What can hang from each mark
vaga: guzev kupaz tume zeze
kupaz: garig guzev zeze
zeze: guzev tume
tume: guzev
garig: guzev vaga zeze

Every row comes from one small tree of marks. The marks that hang from a mark follow it in brackets, in alphabetical order. Every link used is in the known rows. Which tree was each row made from?
Known rows
kupaz{zeze{guzev}}: [-0.292 -0.586  1.723 -0.934 -1.628  0.483 -1.049  0.532  0.239 -0.015
  0.374  0.683 -0.629  2.015  0.817 -1.264  0.117]
garig{vaga{tume} zeze}: [-0.442 -0.763  1.970 -0.847  0.883  0.051 -1.077  1.971  0.167  1.426
 -1.041  2.537  2.042  0.492 -0.270 -0.596 -1.248]
tume{guzev}: [ 0.157 -0.692  0.448  0.532 -1.456 -1.322  0.078  0.731  0.877  0.844
 -0.602 -0.316  0.835  0.870  0.264 -0.639  0.304]
kupaz{garig}: [-0.413 -0.588  0.757 -0.361 -1.495  1.463  0.253  0.581 -0.114 -0.667
  0.502  1.635  0.469  0.844  0.349 -1.236  0.022]
zeze{tume{guzev}}: [ 0.464 -0.419  0.491 -0.031 -0.293 -1.261 -0.440  1.186  2.038  0.775
 -1.627 -1.136  1.044 -0.455  0.449 -1.349  0.740]
garig{vaga zeze}: [-0.222 -1.084  1.434 -1.069  0.930  0.033 -1.387  1.272  0.051  1.829
 -1.014  1.406  1.064  1.573  0.253 -0.943 -0.745]
kupaz{guzev zeze}: [ 0.262 -0.786  0.810 -0.625 -1.932 -0.036  0.342  0.209  0.232 -0.110
  1.315  1.712 -0.767  3.103  1.877 -1.200 -1.205]
vaga{guzev kupaz tume zeze}: [ 0.616 -0.821  3.072  1.014 -0.890  0.947  1.828  2.518  0.665  0.215
  0.714  3.806  1.597  0.878  0.756 -2.099 -1.689]
vaga{kupaz{garig guzev} zeze{tume}}: [ 1.020 -1.123  1.895 -0.433 -0.810  2.080  1.765  1.438  1.204  0.343
  1.388  3.014  1.008  1.568  1.493 -2.708 -0.417]
kupaz{garig{vaga{tume}} guzev zeze}: [-0.050 -0.481  1.548 -0.835 -1.497  1.346  0.159  1.496  0.684 -1.753
  1.513  5.305  0.775  2.485  0.952 -1.898 -1.006]
garig{vaga{kupaz tume} zeze{guzev}}: [ 0.699 -1.084  2.866 -0.431  0.433  1.450 -0.366  2.526  0.505  1.920
 -1.058  2.858  2.265  0.451  0.015 -1.018 -0.139]
vaga{kupaz zeze}: [ 0.072 -1.082  1.853 -0.064 -1.052  0.998  0.982  0.870 -0.095  1.191
  0.967  1.291  0.842  1.760  0.664 -1.525 -0.591]
garig{guzev vaga{zeze{tume}}}: [ 1.172 -0.447  1.228 -0.911  1.829  0.437 -1.382  2.380  2.247  0.472
 -0.214  1.022  1.620  1.872  0.306 -2.508  0.556]
kupaz{garig{vaga{tume} zeze} guzev}: [ 0.519 -1.038  1.663 -0.774 -0.248  1.638  0.685  1.838  0.467  0.175
  0.730  4.887  1.587  1.574  0.880 -1.341 -1.428]
kupaz{garig guzev}: [ 0.920 -0.861  0.403 -0.206 -1.750  1.660  1.627  0.558  0.410 -0.547
  1.339  2.387  0.182  1.846  1.671 -1.356 -0.694]
zeze{guzev}: [ 1.082 -0.610  1.059 -0.394 -0.902  0.979  0.064  0.745  0.759  0.815
 -0.370 -0.900  0.121  0.686  1.012 -0.808  0.445]
kupaz{garig guzev zeze}: [-0.238 -0.818  1.212 -0.783 -2.477  1.305  0.507  0.407  0.022 -1.312
  2.082  3.922 -0.591  3.112  1.499 -1.838 -0.826]
kupaz{garig{vaga} guzev zeze}: [ 0.161 -0.766  1.157 -1.033 -1.436  1.296 -0.096  0.943  0.620 -1.437
  1.523  4.411  0.004  3.334  1.364 -2.143 -0.602]
zeze{guzev tume}: [ 1.357 -0.354  1.091 -0.801  0.130  0.734 -0.480  1.268  2.073  0.806
 -1.470 -1.681  0.473 -0.643  1.126 -1.549  0.998]
kupaz{garig{vaga{guzev tume}} zeze}: [-0.892 -0.314  2.264 -0.494 -1.085  1.096 -0.883  1.995  0.538 -2.160
  0.528  5.265  0.772  1.776  0.087 -2.389 -0.588]

Write each row's tree
[ 0.336 -0.878  1.873 -0.417 -0.187  0.818  0.554  1.282  0.973  1.190
  0.116  0.662  1.081  0.711  0.746 -2.122 -0.124]  vaga{kupaz zeze{tume}}
[-0.008 -0.757  2.226 -0.456 -1.839  2.217 -0.062  1.346  0.641 -0.546
  0.278  2.423  0.323  0.976  0.636 -2.407  1.288]  vaga{kupaz{garig zeze{guzev tume}}}
[-0.192 -0.337  2.039 -1.683 -0.299  1.658 -1.876  1.659  1.648 -1.337
 -0.282  2.780  0.374  1.229  0.373 -2.778  1.210]  kupaz{garig{vaga} zeze{guzev tume}}
[ 0.385 -1.203  1.868 -0.479  1.143 -0.042 -1.021  1.900  0.528  1.441
 -1.212  2.301  0.748  1.936  0.896 -1.723 -1.121]  garig{vaga{guzev} zeze}
[-0.322 -0.611  2.963  1.007 -2.415  1.730  1.136  2.411  0.138 -1.705
  0.785  5.668  1.003  0.976  0.447 -2.378 -0.667]  vaga{guzev kupaz{garig zeze} tume}
[ 0.870 -1.418  2.337 -0.670  0.501  1.416 -0.675  1.848  0.390  2.312
 -1.023  1.696  1.277  1.504  0.553 -1.324  0.361]  garig{vaga{kupaz} zeze{guzev}}
[ 0.400 -0.221  0.903  0.215 -0.106 -0.843 -0.335  1.979  1.460  0.187
 -1.188  1.344  2.355  0.061 -0.290 -0.679 -0.162]  garig{vaga{tume{guzev}}}
[ 0.513 -0.599  0.847 -0.982 -1.095 -0.216 -0.085  0.652  1.276 -0.147
  0.437  1.122 -0.513  2.019  1.959 -1.778 -0.753]  kupaz{guzev zeze{tume}}
[ 0.715 -0.978  2.714 -0.722 -0.561  2.641  0.676  1.730  1.316  0.452
  0.617  2.156  1.088  0.701  0.701 -2.802  0.792]  vaga{kupaz{garig} zeze{guzev tume}}
[-0.828 -0.629  2.084 -1.103 -2.129  1.851 -0.881  0.690 -0.017 -1.207
  1.128  2.908 -0.477  2.068  0.426 -1.905  0.513]  kupaz{garig zeze{guzev}}
[ 0.777 -0.612  1.522 -0.578 -0.067  0.865 -0.875  1.685  1.421  0.310
 -1.023  1.019  0.986  1.174  0.723 -2.022  1.024]  garig{vaga{kupaz{zeze{guzev tume}}}}
[-0.572 -1.020  2.575  0.888 -2.025  0.929  1.064  2.185 -0.047  0.594
  0.142  4.404  2.491 -0.100 -0.720 -0.978 -0.002]  vaga{kupaz{garig{zeze}} tume{guzev}}
[-0.034 -1.014  1.666 -0.798  0.406  1.822 -1.217  1.949  0.271  0.248
  0.315  3.637  1.292  2.172 -0.166 -1.949  0.460]  kupaz{garig{guzev vaga zeze}}
[ 0.322 -1.037  2.081 -1.298  0.561  0.596 -1.125  1.296  0.855  2.219
 -1.303 -0.117  0.431  0.174  0.762 -1.292  0.065]  garig{zeze{guzev tume}}
[-0.210 -1.244  1.903  0.203 -1.266  1.201  0.422  1.475  0.273  1.006
 -0.308  2.499  1.317  0.545  0.129 -1.744  0.744]  vaga{kupaz{garig{zeze{tume{guzev}}}}}
[ 0.367 -0.972  1.932  0.029 -0.516 -0.084  0.548  1.507  1.467  1.395
 -0.106  0.825  1.419  0.775  0.438 -2.139  0.281]  vaga{kupaz zeze{tume{guzev}}}
[ 0.047 -0.442  2.148 -0.924 -0.153  1.957 -0.136  1.896  0.901 -0.766
  0.571  3.568  1.796  0.760 -0.178 -1.801 -0.288]  kupaz{garig{vaga{tume zeze{guzev}}}}
[ 0.707 -1.487  2.226  0.131  0.648  0.628 -0.271  2.175  0.368  1.692
 -1.113  2.850  1.065  1.924  0.937 -1.957 -0.660]  garig{vaga{guzev kupaz} zeze}
[ 0.181 -0.934  2.041 -1.496  0.770  1.851 -1.286  1.850  1.049  0.547
 -0.867  2.482  1.174  0.573  0.254 -2.107  0.581]  kupaz{garig{vaga zeze{guzev tume}}}
[ 0.451 -0.382  2.057 -0.118 -0.689  1.017 -0.310  2.120  0.850 -0.096
 -0.479  2.559  1.778  0.793  0.093 -1.322  0.210]  garig{vaga{kupaz{zeze{guzev}} tume}}
